What can hang from each mark:
X: R W
Q: A M
M: D Q R W
N: P
W: M X
L: G K M
P: B K M

Known rows, with every way that one mark hangs from another:
{N {P B {M D W}}}: [ 0.20  1.72 -1.58  0.25  1.31  1.46 -1.52  0.61  0.94  0.39  0.62  1.76
 -1.77  1.61 -1.89 -2.71  0.66  0.43 -0.18 -1.19  2.70  0.55]
{P B K {M W}}: [-0.34  0.97 -1.06  1.25  2.62 -0.74 -1.22  1.79  4.03 -0.79 -0.89  3.49
 -3.96  1.98 -2.69 -2.63  1.76  2.04 -0.45 -3.22  1.17  0.16]
{X W}: [-0.75 -2.08  0.07 -0.06  0.23 -1.45  1.09 -0.03  1.08 -0.30 -2.70 -2.03
 -2.63  3.32 -0.44 -1.65  0.53 -2.60 -0.61 -1.26  0.69  0.61]
{Q {M D R {W X}}}: [ 2.26  0.17  0.09 -0.22 -0.50  0.55  0.38 -0.74 -1.13 -0.79  1.49 -0.22
  1.69 -0.67 -1.33  2.61 -1.19  2.18  0.12  0.35 -0.76  1.11]
{Q A {M D R {W X}}}: [ 1.56 -0.04  0.36  0.32 -0.32  0.08  0.42 -1.01 -1.39  0.87  1.49 -1.29
  1.34  0.02  0.65  1.10 -1.00  5.53  0.54 -0.01 -0.57  0.99]
{M Q R {W X}}: [ 1.04  0.44 -0.38 -1.20 -0.75 -1.26 -0.40 -0.71  1.28 -0.43  0.44  1.62
  0.00 -3.62 -0.54  3.58 -0.39  2.20 -0.18  1.80 -0.11 -0.12]
{P B K {M Q R {W X}}}: [ 1.28  3.42 -1.69  0.34  1.85 -0.07 -1.62  1.29  3.50 -1.22  1.33  6.29
 -1.69 -4.42 -3.85  1.00 -0.74  5.09  0.12 -1.23  0.03 -0.35]
{N {P B K M}}: [-1.90 -0.59 -1.42 -0.12  2.22 -0.12 -1.71  0.91  3.03 -0.72 -1.91  1.58
 -3.04  4.05 -1.95 -4.99  0.93 -2.26 -0.09 -4.41  1.73  0.66]
{N {P K {M R}}}: [-1.36 -0.98  0.07 -1.08  1.03  0.03 -1.10 -0.30  2.20 -0.63 -1.74  1.16
 -0.99  3.66 -1.35 -3.58  1.05 -1.34  0.09 -3.00  1.88  0.71]
{M D {Q A} {W {X R}}}: [-0.30  3.35 -0.31  0.21 -0.27 -0.35 -0.03 -0.43 -0.57  2.04  1.84  0.46
  1.05 -2.58  1.36  3.48 -0.36  5.91 -0.20  2.79 -0.81 -1.78]
{M Q R W}: [-0.12  0.28  0.46 -1.61 -0.53 -1.70 -0.19 -0.24  0.74 -0.38 -0.29  1.19
 -0.47 -1.30  0.41  3.12  0.80  3.81 -0.44  1.80  0.46 -0.36]
{N {P K {M {Q A} R {W X}}}}: [-0.12  2.02 -1.15 -1.00  0.90  0.88 -1.70 -0.85  2.85  1.96  1.17  2.71
  0.38 -1.13 -0.07 -2.11 -0.24  4.43  0.42 -1.33  1.28 -0.36]
{W {M D Q} {X R}}: [ 0.84  2.92 -0.45  0.44 -0.45  0.71  0.29 -0.09 -1.62 -0.31  2.22  1.59
  2.08 -3.14 -0.69  2.81 -1.76 -4.79 -0.11  1.71 -1.56  0.06]
{L G}: [-2.07 -4.10  1.03 -0.13 -0.35  0.26  0.94  0.73  0.35 -0.86 -2.64 -2.88
 -0.90  3.93  0.22 -2.57  2.93 -5.26 -0.15 -0.52  0.66  0.04]
{Q A {M R {W X}}}: [ 0.91 -1.34  0.71  0.21 -0.34 -1.33  0.37 -1.35  0.85  0.35  0.17 -2.22
 -0.36  1.31  0.08  0.44 -0.32  3.19  0.60 -0.84 -0.01  1.57]
{M W}: [-0.53 -1.93  0.17 -0.31 -0.01 -1.95  0.04 -0.13  1.74  0.04 -1.74 -1.20
 -2.25  2.74  0.65 -0.16  2.12 -0.80 -0.77 -0.23  1.07  0.46]
{N P}: [-2.10 -3.49 -0.13 -1.68 -0.39 -1.36 -0.47 -1.05  0.86  0.12 -2.72 -3.13
 -1.32  4.74  1.36 -2.57  1.32 -4.96 -0.42 -1.33  1.62  0.90]
{L K {M {Q A} R}}: [-0.81 -2.98  1.44 -0.52 -1.32 -0.74  0.17 -0.40 -3.11  0.22 -1.91 -3.59
  1.41  0.25  3.71 -0.95 -0.63  5.52  0.60  0.62 -0.39 -0.77]
{L G K M}: [-1.16 -5.71  1.50  0.52 -1.07  1.73  1.13  0.80 -2.10 -1.22 -2.99 -5.69
  0.74  3.95  1.13 -4.19  1.56 -4.96  0.16 -0.56  0.15 -0.96]
{N {P K M}}: [-1.91 -1.69 -0.67 -0.87  1.32  0.48 -1.25  0.14  2.44  0.12 -2.09  0.14
 -1.10  5.45 -0.34 -5.59  1.65 -4.34 -0.38 -3.69  1.69  1.08]
{P B K {M D R {W X}}}: [ 1.97  3.30 -1.50  1.34  2.17  0.61 -1.19  1.24  2.08 -1.11  1.63  5.90
 -1.55 -3.53 -3.96  0.52 -0.73  5.79  0.21 -1.60  0.26 -0.50]
{L M}: [-0.65 -4.60  0.73 -0.29 -0.61 -1.76 -0.03 -0.36 -1.02 -0.77 -3.24 -3.31
 -1.11  4.78  1.97 -0.32  0.87 -3.97 -0.61 -0.70 -0.39  0.99]

Rows:
[-0.42  1.21  0.91  1.26  0.35 -1.05  1.84 -0.16  1.39 -0.78 -0.72 -1.08
 -2.83  2.55 -2.72 -0.06 -0.24 -7.02 -0.29 -0.73  0.46  0.43] : {X R {W M}}
[-0.99 -2.33  0.69  0.12  0.01 -0.05  0.53 -0.09 -2.85  0.93 -0.84 -3.74
  1.25  5.00  3.13 -2.35  0.29  2.03  0.08 -1.49 -0.66  1.86] : {Q A {M D}}
[-1.07 -1.30  0.13 -0.03 -0.08 -0.96  0.13 -0.09 -0.70  1.27 -0.43 -1.07
 -0.07  1.27  3.34 -2.15  0.55 -3.22  0.11 -0.83 -0.06  1.57] : {W {M {Q A}}}
[-0.51  3.82  0.42  0.98  0.32  0.53  1.42  0.12 -1.99  1.63  1.58  0.19
  0.31 -0.37  0.68  0.65 -1.42  0.13  0.02  1.06 -0.65 -0.75] : {X R {W {M D {Q A}}}}
[ 0.11 -0.08  0.96  0.53 -1.44  2.49  0.84  0.47 -0.70 -0.56  0.48 -2.81
  1.89 -1.52 -1.20  1.16 -0.02 -2.01  0.12  2.71 -0.80 -3.08] : {L G K {M Q {W {X R}}}}
[-0.15  2.23 -0.27 -0.41 -0.54 -1.31 -0.16 -0.40  1.94 -0.04  0.61  0.73
 -0.54 -1.89 -1.15  4.04  0.10  0.08 -0.59  2.32 -0.50 -1.05] : {M Q {W {X R}}}
[ 0.77  0.18 -1.10  0.33 -0.30  0.82 -0.05 -0.36 -2.34  1.69  1.67  0.19
  2.25 -2.41  3.00 -1.08 -1.44 -2.45  0.31  0.03 -1.20  1.15] : {W {M D {Q A}} X}
[ 0.01  2.68 -0.21  0.86 -0.37  0.39  0.41 -0.41 -1.84  1.32  2.21  0.42
  1.86 -2.49  1.32  1.47 -1.48 -1.53  0.38  1.29 -1.34 -0.10] : {W {M D {Q A}} {X R}}
[ 0.93 -2.66  0.04  0.08 -1.33  3.02  0.50  0.58 -1.13 -0.16 -0.05 -3.05
  2.32 -1.49  0.48 -1.49  0.09 -2.77  0.08  1.38 -0.67 -1.81] : {L G K {M Q {W X}}}
[ 0.11  0.08  0.31  1.16 -0.30 -1.28  0.74 -0.74  1.40 -1.06 -0.15 -0.66
 -1.26  0.35 -2.09  0.66 -0.33 -8.64  0.03 -0.43 -0.25  1.06] : {W M {X R}}
[ 0.92  1.64 -0.47 -0.57 -0.56 -0.30 -0.27 -0.71 -1.18  1.60  1.75  1.38
  1.48 -4.34  2.02  3.00 -0.79  8.24  0.21  2.31 -0.46 -0.83] : {M D {Q A} R {W X}}
[ 1.00  1.50 -0.81 -0.03  0.15  1.53  1.04  0.55 -2.18  0.44  1.19  1.01
  1.01 -0.92  0.40 -0.54 -1.59 -3.97 -0.49  0.17 -0.71  0.66] : {X {W {M D Q}}}
[ 2.09  1.12 -0.65 -0.36 -0.75  0.87  0.03 -0.39 -2.33 -0.72  2.11  2.46
  2.67 -4.94  0.00  2.39 -2.19 -2.76  0.34  1.16 -1.26  0.92] : {W {M D Q R} X}
[ 0.09  0.71  0.50 -0.18 -0.34  0.06  0.27 -0.23 -3.11  0.96  1.29  0.92
  1.81 -1.90  2.87  0.55 -0.76  1.99  0.52  0.82 -0.42  0.63] : {W {M D {Q A} R}}
[ 1.10 -0.99  0.02 -0.37 -0.55 -1.91  0.05 -1.07  2.06 -0.69 -0.56  0.23
 -1.58 -1.46 -1.27  2.24  0.32  0.85 -0.05  0.52  0.64  0.25] : {M R {W X}}
[-1.20  1.05 -1.30  0.14  2.19 -0.15 -1.48  2.25  2.00 -1.11 -0.99  3.80
 -1.76  0.63 -1.41 -2.45  0.65  1.38 -0.31 -2.73 -0.14  0.42] : {P B K {M Q}}
[-0.73  4.99 -1.24  1.66  2.26 -0.64 -1.25  1.21  3.90  0.76  1.34  4.26
 -2.49 -1.99 -2.55  0.28 -0.05  6.36  0.13 -1.07 -0.05 -1.40] : {P B K {M {Q A} {W {X R}}}}
[ 1.27 -1.51  0.64 -0.77 -1.26  1.33  0.18 -0.19 -0.74 -0.72  0.28 -0.42
  1.35 -2.15 -0.66  3.19  0.05 -1.24  0.13  2.50 -0.89 -1.32] : {L G {M Q R {W X}}}
[ 0.37 -0.13  1.27 -0.02 -0.07 -0.32  0.54 -0.55 -1.89  0.84  0.71 -1.70
  0.78  2.28  1.69  0.75  0.25  6.87  0.32  0.00  0.08  0.84] : {Q A {M D R W}}
[ 0.18  1.60 -0.15  0.31 -0.55 -0.64  0.25 -0.38  0.56 -0.73  0.86  0.76
  0.36 -1.76 -1.28  2.01 -1.05 -7.25 -0.07  0.79 -1.06  0.61] : {W {M Q} {X R}}
[-0.90  0.10  0.74 -1.08 -0.39 -2.12 -0.09 -0.57  0.48  1.21 -0.38  0.00
 -0.86 -0.62  2.41  1.77  1.07  7.09  0.03  1.46  0.71 -0.50] : {M {Q A} R W}
[ 0.71  1.27  0.61  0.73 -1.38  3.87  0.81  0.77 -2.87 -0.16  1.83 -1.90
  3.68 -2.92 -0.54  1.83 -0.71  0.38  0.09  3.58 -1.34 -3.66] : {L G K {M D Q {W {X R}}}}
[-0.65 -3.53  1.82 -0.73 -1.60  1.99  0.88  0.75 -3.01 -1.57 -1.63 -3.29
  2.47 -0.05  0.85 -0.94  0.36 -0.48  0.54  1.44 -0.38 -1.75] : {L G K {M Q R}}
[ 0.91 -0.53  0.65  0.17 -0.27 -0.23  0.61 -0.22 -2.12 -1.03  0.33  0.70
  0.43 -0.40  0.19  0.64 -0.22 -2.90  0.20 -0.04  0.09  1.10] : {W {M D R}}
